Each row was made from one walk, in order. Every step used is in the known rows, and no mark comes twice. Write each row's walk.
(in the rows, 128 means zero)
Known rows:
kuzu > nikitip > zusa: 94 160 109 127 140 144 134 130 149 134 116 162 130 100 121 148 113 130
 130 149 97 142 115 119 124 137 86 121 114 116 141 127 128 113 113 153
 104 124 141 80 134 135 129 119 102 128 123 133 92 158 145 144 134 141
 115 120 140 128 133 121 176 108 152 120 124 134 163 120 138 111 107
nikitip > misi: 125 132 127 107 136 157 124 137 118 133 121 170 135 89 113 125 93 121
 137 124 115 112 119 142 114 128 110 115 107 123 151 126 138 123 113 148
 102 131 148 115 123 139 124 143 131 98 116 130 121 126 180 130 137 142
 113 129 147 159 122 118 133 116 152 138 117 138 135 114 140 121 107
pokesik > zata > zusa > vutuz > sufur > nikitip > misi: 136 140 41 126 119 209 130 157 101 145 130 155 133 32 108 97 91 140 129
 125 104 109 136 132 156 123 122 111 83 113 137 156 114 157 62 167 90
 129 169 115 100 151 140 149 102 69 120 126 118 141 198 170 153 155 86
 149 138 102 100 150 119 92 126 161 121 145 169 115 145 99 55
sufur > zata > zusa: 112 115 94 119 123 170 120 134 131 143 126 138 119 112 116 128 113 114
 156 147 96 126 99 115 134 137 119 122 107 111 119 123 126 147 86 146
 140 115 167 106 108 122 128 133 116 107 116 123 133 134 146 135 116 150
 129 149 161 107 132 131 145 113 113 161 112 127 126 128 129 118 118
pokesik > vutuz: 144 120 115 102 151 151 120 117 106 157 114 140 122 113 115 131 126 136
 121 135 124 104 136 140 113 141 123 115 100 95 121 138 142 132 130 145
 119 119 137 115 124 134 123 132 139 125 133 121 110 151 148 146 142 109
 115 112 129 155 109 119 143 142 144 136 108 136 129 125 122 111 123
pokesik > nikitip > zusa: 128 139 108 126 150 135 136 102 145 150 114 167 118 103 119 140 100 140
 120 159 112 115 131 111 136 138 94 124 104 117 148 137 140 142 101 149
 108 107 152 93 122 142 127 136 110 125 113 121 105 160 162 146 129 147
 129 135 148 147 122 127 136 115 134 120 126 137 150 130 135 105 91
zata > zusa > vutuz: 126 147 84 107 147 169 120 146 112 142 124 141 119 84 113 143 124 104
 148 137 115 129 141 128 115 140 122 117 101 112 118 143 135 146 123 169
 124 105 153 102 126 143 146 133 130 106 100 139 129 137 137 139 122 116
 118 114 142 133 112 131 142 123 138 152 113 103 139 125 132 125 127
tuge > kuzu: 129 118 120 131 153 149 120 124 115 130 118 136 106 114 125 131 108 134
 131 133 113 120 113 121 109 140 106 138 111 134 139 160 132 122 117 154
 127 135 125 102 131 143 123 131 136 119 103 123 125 149 149 132 110 118
 106 127 148 162 118 119 162 113 134 141 131 122 127 125 118 117 144
misi > tuge: 136 137 128 119 147 130 117 129 127 145 147 159 130 121 127 134 105 101
 137 142 136 129 116 139 125 135 109 107 98 122 141 121 134 141 121 150
 102 130 152 103 129 129 117 129 123 121 134 115 128 122 141 120 137 128
 123 125 131 139 127 114 157 117 154 121 111 127 143 128 137 121 128
zata > zusa > tuge > kuzu > nikitip > sufur: 108 159 79 124 142 186 125 173 149 148 117 161 111 75 145 139 82 121 130
 161 83 158 122 140 142 165 98 126 130 165 144 180 105 139 94 172 104
 143 128 56 151 150 127 114 123 132 97 125 111 138 135 134 117 114 104
 137 132 98 114 145 182 77 149 135 147 110 191 110 151 98 107
sufur > nikitip > misi > tuge: 135 145 101 120 152 163 127 152 125 139 149 186 131 69 107 105 65 111
 129 138 118 127 124 139 138 126 96 115 89 145 148 124 121 132 92 160 79
 132 154 109 114 137 121 147 115 99 128 114 116 116 192 121 156 167 90
 115 130 137 125 110 149 100 167 123 113 149 157 122 151 116 85
vutuz > sufur > zata > zusa: 120 108 87 134 98 174 141 148 124 145 140 134 134 118 122 110 122 128
 147 136 114 119 97 108 157 132 128 113 110 111 126 121 128 154 87 150
 134 130 165 111 108 134 110 133 118 101 124 121 140 141 145 160 127 143
 118 164 148 89 129 145 146 102 94 151 103 143 130 118 142 122 108
tuge > kuzu > nikitip > sufur > zata: 95 118 83 137 112 195 113 154 147 130 116 137 107 101 122 117 96 135 132
 154 64 140 103 125 135 158 86 126 119 144 126 163 115 114 73 155 115
 147 121 87 129 140 109 113 115 138 102 119 127 163 160 137 111 125 76
 128 139 112 124 127 184 98 139 153 131 141 150 127 136 110 102
zusa > tuge > kuzu: 128 140 108 120 167 143 129 129 109 134 121 133 110 99 137 141 92 119
 135 132 117 121 117 137 110 142 101 138 126 143 146 178 134 134 117 143
 122 139 123 91 138 158 120 122 137 128 109 118 131 131 150 119 117 116
 119 135 143 140 103 117 166 113 142 137 130 118 145 117 124 113 141
pokesik > tuge > kuzu > nikitip > misi: 104 149 118 121 165 158 126 158 139 132 117 180 150 69 125 119 72 133
 119 140 87 129 91 152 115 131 84 121 116 145 148 173 115 98 98 147 106
 158 139 79 130 143 116 126 121 133 116 125 107 126 185 138 143 133 114
 125 145 146 107 143 162 82 157 117 140 128 152 114 145 109 101
nikitip > sufur > zata > zusa > vutuz: 117 128 54 114 104 206 103 167 131 146 122 129 111 78 106 137 106 106
 155 150 91 135 141 127 126 156 110 101 96 127 109 151 132 170 88 172
 117 103 155 99 121 136 124 135 120 111 83 133 153 141 148 148 113 126
 101 134 138 94 116 137 135 126 134 169 115 122 153 129 141 120 97
misi > tuge > kuzu: 139 124 120 135 158 133 111 134 121 138 138 149 111 121 135 132 93 116
 137 143 130 132 114 128 123 137 96 122 96 148 138 156 125 133 117 157
 109 137 136 91 131 139 115 127 130 121 109 120 133 132 141 127 123 122
 104 125 133 152 122 116 168 111 148 127 130 125 137 129 132 115 147
kuzu > nikitip > misi: 100 149 122 111 145 165 132 147 130 129 122 179 147 80 120 120 102 121
 130 135 93 132 111 149 124 131 105 120 117 118 151 122 125 98 105 149
 96 143 140 97 129 142 133 126 120 113 126 131 98 139 178 126 144 142 99
 109 143 147 122 117 162 100 163 129 120 138 145 109 142 117 93
kuzu > nikitip > zusa > vutuz > sufur: 101 166 76 134 128 161 151 153 122 126 128 142 142 84 121 137 128 127
 130 130 114 140 141 121 137 131 96 103 109 113 134 143 141 125 114 169
 90 122 132 90 134 158 123 118 103 117 113 143 113 174 146 174 144 122
 93 116 120 110 112 128 165 116 142 130 113 138 165 109 147 122 98
misi > tuge > kuzu > nikitip > zusa > zata: 86 155 72 151 161 138 104 147 134 124 122 150 124 96 132 151 94 115 143
 143 98 163 102 128 139 119 51 118 90 136 144 166 118 126 91 157 91 122
 140 64 127 136 132 94 88 142 108 132 111 148 139 128 119 154 90 132 130
 115 134 134 176 100 153 132 134 127 171 132 133 105 109
sufur > zata > zusa > tuge > kuzu > nikitip: 93 147 66 131 151 179 134 157 126 136 119 130 118 83 140 128 93 116 157
 155 65 150 84 126 146 147 91 140 124 142 129 171 103 123 77 145 138 145
 141 66 113 148 134 113 110 132 110 121 117 135 141 119 115 140 112 136
 154 82 114 136 184 88 120 154 132 120 152 121 132 106 115
nikitip > sufur: 128 123 123 111 114 165 113 137 146 143 125 159 115 107 111 134 103 124
 121 143 120 119 137 136 117 152 115 110 116 127 141 129 137 147 113 159
 103 126 134 111 153 136 109 132 133 121 116 120 130 140 152 137 124 112
 108 136 131 140 119 127 147 116 151 133 121 132 159 117 141 114 108

Which walk is each row?
136 141 77 123 127 174 140 157 103 140 134 139 133 91 120 125 132 121
 138 128 132 127 139 120 138 134 133 110 104 110 125 142 140 155 117 177
 115 122 154 107 128 148 129 134 131 96 105 138 135 150 139 164 134 111
 111 132 131 119 104 141 139 114 120 142 107 119 142 113 142 126 118 : zata > zusa > vutuz > sufur
134 130 118 129 154 148 107 151 117 136 134 167 118 99 132 123 72 115
 136 133 119 132 111 140 124 130 83 110 88 165 153 158 122 132 108 165
 92 142 141 89 122 145 119 139 131 100 99 126 133 122 171 126 140 145 92
 129 137 162 124 117 149 107 158 128 131 134 143 120 143 115 127 : nikitip > misi > tuge > kuzu
118 131 76 124 111 171 154 148 114 144 142 137 141 100 132 120 105 119
 149 136 116 127 99 126 162 135 125 113 122 123 137 140 129 168 84 141
 126 135 160 100 110 144 113 129 121 109 132 116 146 123 145 146 132 141
 129 170 146 65 115 142 149 96 101 150 106 137 148 112 143 120 105 : vutuz > sufur > zata > zusa > tuge
119 159 72 135 165 149 139 135 125 137 119 145 95 68 125 141 64 136 130
 139 107 126 131 107 124 140 70 148 114 162 146 183 121 143 92 156 109
 125 126 83 130 165 117 138 111 112 97 120 116 140 164 137 125 151 104
 138 138 122 109 115 169 100 137 134 142 134 179 129 138 103 113 : sufur > nikitip > zusa > tuge > kuzu
115 131 62 114 130 186 118 149 108 141 124 119 122 85 111 135 118 99 160
 142 93 130 125 120 121 140 113 113 97 110 107 140 134 150 98 158 135
 104 161 103 102 138 136 133 118 109 95 136 141 139 148 140 115 135 114
 122 151 108 114 127 139 130 122 172 107 119 126 133 127 125 117 : sufur > zata > zusa > vutuz
103 162 89 121 168 163 138 153 128 139 114 149 119 80 142 134 96 119 139
 153 86 150 99 133 137 146 99 144 129 144 141 170 107 120 104 159 125
 146 138 59 135 151 144 110 119 130 111 127 103 133 131 121 119 123 120
 126 144 108 114 138 186 81 137 136 138 105 165 113 136 106 127 : zata > zusa > tuge > kuzu > nikitip
96 127 90 123 103 189 117 149 153 135 127 150 128 97 113 119 105 121 132
 152 76 138 110 136 137 154 102 113 121 120 129 127 125 121 78 144 109
 138 133 98 129 131 113 114 114 139 126 119 119 151 157 131 125 130 87
 127 134 98 126 125 171 106 151 146 116 146 157 121 142 115 85 : kuzu > nikitip > sufur > zata
93 144 58 138 123 200 151 184 117 132 128 153 139 72 144 101 77 133 144
 136 71 146 84 134 173 134 93 121 124 158 148 170 106 131 66 155 112 164
 141 69 100 156 119 125 110 101 109 125 122 133 173 147 138 155 94 157
 151 75 114 144 167 73 114 150 125 143 158 106 152 114 88 : vutuz > sufur > zata > zusa > tuge > kuzu > nikitip > misi
105 140 55 145 118 165 138 139 123 120 131 154 133 74 102 126 100 147
 124 113 129 122 123 108 149 108 88 123 102 107 138 138 135 155 82 151
 103 115 142 120 128 137 117 117 92 110 129 126 118 155 171 162 134 163
 94 162 127 102 122 144 140 103 121 144 105 157 166 119 144 115 72 : vutuz > sufur > nikitip > zusa > zata
96 142 58 145 126 184 155 164 121 132 132 132 134 95 146 109 101 131 149
 144 82 146 83 124 170 140 101 131 127 139 132 171 106 131 70 150 129
 160 139 70 111 153 116 114 109 122 118 119 124 142 143 145 126 135 101
 154 142 65 113 147 185 74 104 147 125 135 156 110 143 109 109 : vutuz > sufur > zata > zusa > tuge > kuzu > nikitip
100 141 90 123 132 145 109 123 129 124 115 146 125 93 113 160 110 118
 140 125 118 126 118 124 117 114 83 116 103 99 141 142 146 151 106 144
 113 98 150 107 134 128 129 113 100 125 114 139 124 144 151 136 114 153
 121 155 146 128 129 135 131 128 139 148 118 133 152 125 127 116 104 : nikitip > zusa > zata
103 159 98 118 169 167 134 158 115 126 115 162 129 63 138 126 74 123 132
 133 85 138 109 150 126 137 84 133 127 155 161 177 120 102 105 148 97
 159 119 72 127 162 130 118 121 120 110 128 106 130 175 116 138 135 97
 120 140 132 105 115 172 90 163 134 137 128 165 107 140 112 107 : zusa > tuge > kuzu > nikitip > misi
95 146 50 116 111 216 115 176 139 143 123 137 123 70 111 130 111 107 152
 159 68 154 131 131 135 159 101 107 105 122 110 145 120 139 81 172 111
 116 151 81 122 136 135 117 112 127 94 136 125 152 144 143 119 129 89
 116 134 84 119 139 163 109 145 165 116 121 162 123 145 117 84 : kuzu > nikitip > sufur > zata > zusa > vutuz
119 122 67 141 119 174 142 155 109 139 133 121 118 103 142 114 95 132
 152 133 106 129 95 119 157 138 108 129 119 146 133 174 121 160 80 150
 137 147 142 87 109 152 109 129 122 111 106 118 150 133 146 150 120 137
 112 174 151 78 113 144 159 90 97 156 123 134 143 115 141 119 124 : vutuz > sufur > zata > zusa > tuge > kuzu
122 161 61 121 148 161 131 138 118 135 124 144 111 58 99 144 95 123 134
 135 113 125 156 104 110 134 85 127 92 124 121 153 137 138 106 168 103
 99 140 102 126 153 132 144 109 107 98 135 114 153 165 151 133 145 98
 109 127 130 110 110 152 129 150 144 116 130 162 129 133 118 93 : sufur > nikitip > zusa > vutuz
117 139 105 139 136 161 106 163 150 140 137 162 111 104 136 126 86 116
 125 160 101 157 122 140 137 155 86 109 109 163 142 162 111 124 99 171
 81 152 125 69 148 140 110 111 120 138 111 118 119 147 143 132 125 118
 75 116 119 124 125 128 189 88 169 117 138 128 174 123 149 107 115 : misi > tuge > kuzu > nikitip > sufur
117 112 88 119 94 193 109 156 155 155 124 145 114 105 114 131 99 118 146
 158 91 131 116 123 139 157 116 105 107 129 123 133 121 165 80 164 120
 118 162 101 125 126 111 137 120 111 101 124 140 134 147 147 115 137 111
 153 149 100 134 142 141 107 126 155 118 134 152 125 145 110 101 : nikitip > sufur > zata > zusa
135 136 94 137 159 158 118 156 121 133 140 174 111 70 116 103 55 126 130
 138 108 131 118 126 135 131 79 128 85 170 144 160 110 126 85 169 88 148
 137 96 113 144 118 150 121 95 103 117 121 127 193 126 143 162 73 121
 133 153 117 114 159 92 162 127 130 142 155 128 148 111 104 : sufur > nikitip > misi > tuge > kuzu
95 140 43 128 132 208 106 189 148 146 123 141 123 62 123 130 81 118 137
 164 61 156 110 139 132 159 88 108 103 152 105 200 109 139 73 166 116
 130 147 63 124 142 118 121 115 144 84 132 136 138 155 157 117 122 103
 131 139 80 104 165 166 94 137 150 137 114 172 124 149 106 95 : pokesik > tuge > kuzu > nikitip > sufur > zata > zusa > vutuz
107 144 39 139 128 205 98 192 139 146 135 134 109 78 130 127 87 100 155
 165 71 173 122 130 149 159 81 100 88 166 105 175 104 147 73 188 96 128
 147 57 116 144 125 116 110 127 81 130 140 144 138 140 118 131 71 113
 123 85 118 141 175 98 152 154 131 119 169 132 151 111 104 : misi > tuge > kuzu > nikitip > sufur > zata > zusa > vutuz
95 121 68 136 110 203 112 174 154 139 116 141 102 96 126 119 96 133 143
 165 59 150 99 118 145 163 95 126 113 152 120 162 101 128 67 169 121 139
 140 70 126 136 121 119 114 125 88 125 121 156 146 146 108 135 87 139
 148 97 131 146 181 85 128 156 138 130 157 123 142 104 103 : tuge > kuzu > nikitip > sufur > zata > zusa
141 154 64 128 138 179 140 173 98 134 159 173 142 54 105 98 80 114 127
 118 132 126 148 139 148 121 99 99 82 141 140 141 133 143 96 172 64 138
 144 112 108 154 116 148 120 87 118 126 134 130 191 149 167 145 67 110
 106 121 102 116 142 104 160 130 99 150 160 115 157 130 74 : zusa > vutuz > sufur > nikitip > misi > tuge
104 158 63 151 137 162 145 156 113 124 120 130 122 83 129 133 116 141
 128 130 104 144 136 108 134 136 78 120 107 138 132 180 132 119 110 180
 98 131 120 75 134 167 120 116 110 117 89 145 113 184 146 179 132 118 76
 117 123 124 111 130 182 110 134 130 132 131 160 116 142 118 117 : tuge > kuzu > nikitip > zusa > vutuz > sufur
142 149 45 146 145 192 133 198 104 141 148 165 120 51 122 94 68 131 134
 130 119 141 137 118 160 128 91 111 75 176 132 175 109 155 86 200 83 143
 151 86 109 160 125 154 122 73 80 134 134 135 182 161 152 152 63 123 123
 120 106 137 149 84 139 138 125 132 165 121 162 120 96 : zata > zusa > vutuz > sufur > nikitip > misi > tuge > kuzu
133 103 73 123 106 185 136 146 110 164 128 128 131 118 120 110 127 148
 138 141 110 111 112 122 157 140 131 104 95 92 109 136 132 165 95 154
 135 124 162 111 95 129 109 137 128 105 123 120 129 151 146 179 146 129
 113 149 141 93 119 149 138 124 96 154 96 152 128 118 136 112 104 : pokesik > vutuz > sufur > zata > zusa
135 143 66 127 138 176 156 146 93 124 141 143 131 69 102 107 116 133 122
 119 129 113 149 115 133 131 119 127 106 110 124 142 140 133 103 159 104
 130 127 126 125 159 123 139 124 105 126 121 125 154 171 157 142 120 82
 111 111 123 96 117 154 115 133 143 99 140 148 115 139 132 92 : zusa > vutuz > sufur > nikitip
126 145 100 120 164 153 128 140 119 146 117 142 104 90 142 144 92 119
 144 145 111 133 110 125 124 147 106 136 119 151 142 178 118 149 110 159
 130 131 143 76 133 152 132 129 133 115 97 123 128 122 136 130 113 122
 131 147 152 124 110 135 161 97 127 147 138 107 153 122 134 110 140 : zata > zusa > tuge > kuzu
114 126 65 127 115 193 109 161 134 149 122 134 96 85 136 138 72 117 148
 154 87 137 114 128 137 161 93 121 119 168 131 187 115 174 73 160 125
 130 144 76 129 149 106 129 126 116 83 118 153 128 146 135 103 134 110
 164 149 87 115 144 155 98 124 163 139 126 169 122 146 104 113 : nikitip > sufur > zata > zusa > tuge > kuzu
113 167 64 156 145 154 134 166 114 129 140 136 127 93 142 136 105 122
 132 139 118 161 131 119 150 131 67 103 89 155 132 176 126 132 110 182
 77 135 130 60 131 159 115 118 105 118 95 138 123 167 138 170 141 124 72
 115 112 112 116 126 184 105 150 119 128 133 169 121 153 118 119 : misi > tuge > kuzu > nikitip > zusa > vutuz > sufur
126 147 82 131 122 152 140 140 111 134 128 133 130 93 119 145 123 126
 135 120 139 123 151 114 126 128 97 101 101 116 135 148 151 158 121 168
 97 107 138 101 136 157 115 136 115 102 104 143 136 161 149 177 139 123
 102 134 125 126 113 129 143 131 132 135 111 135 153 115 146 126 110 : nikitip > zusa > vutuz > sufur
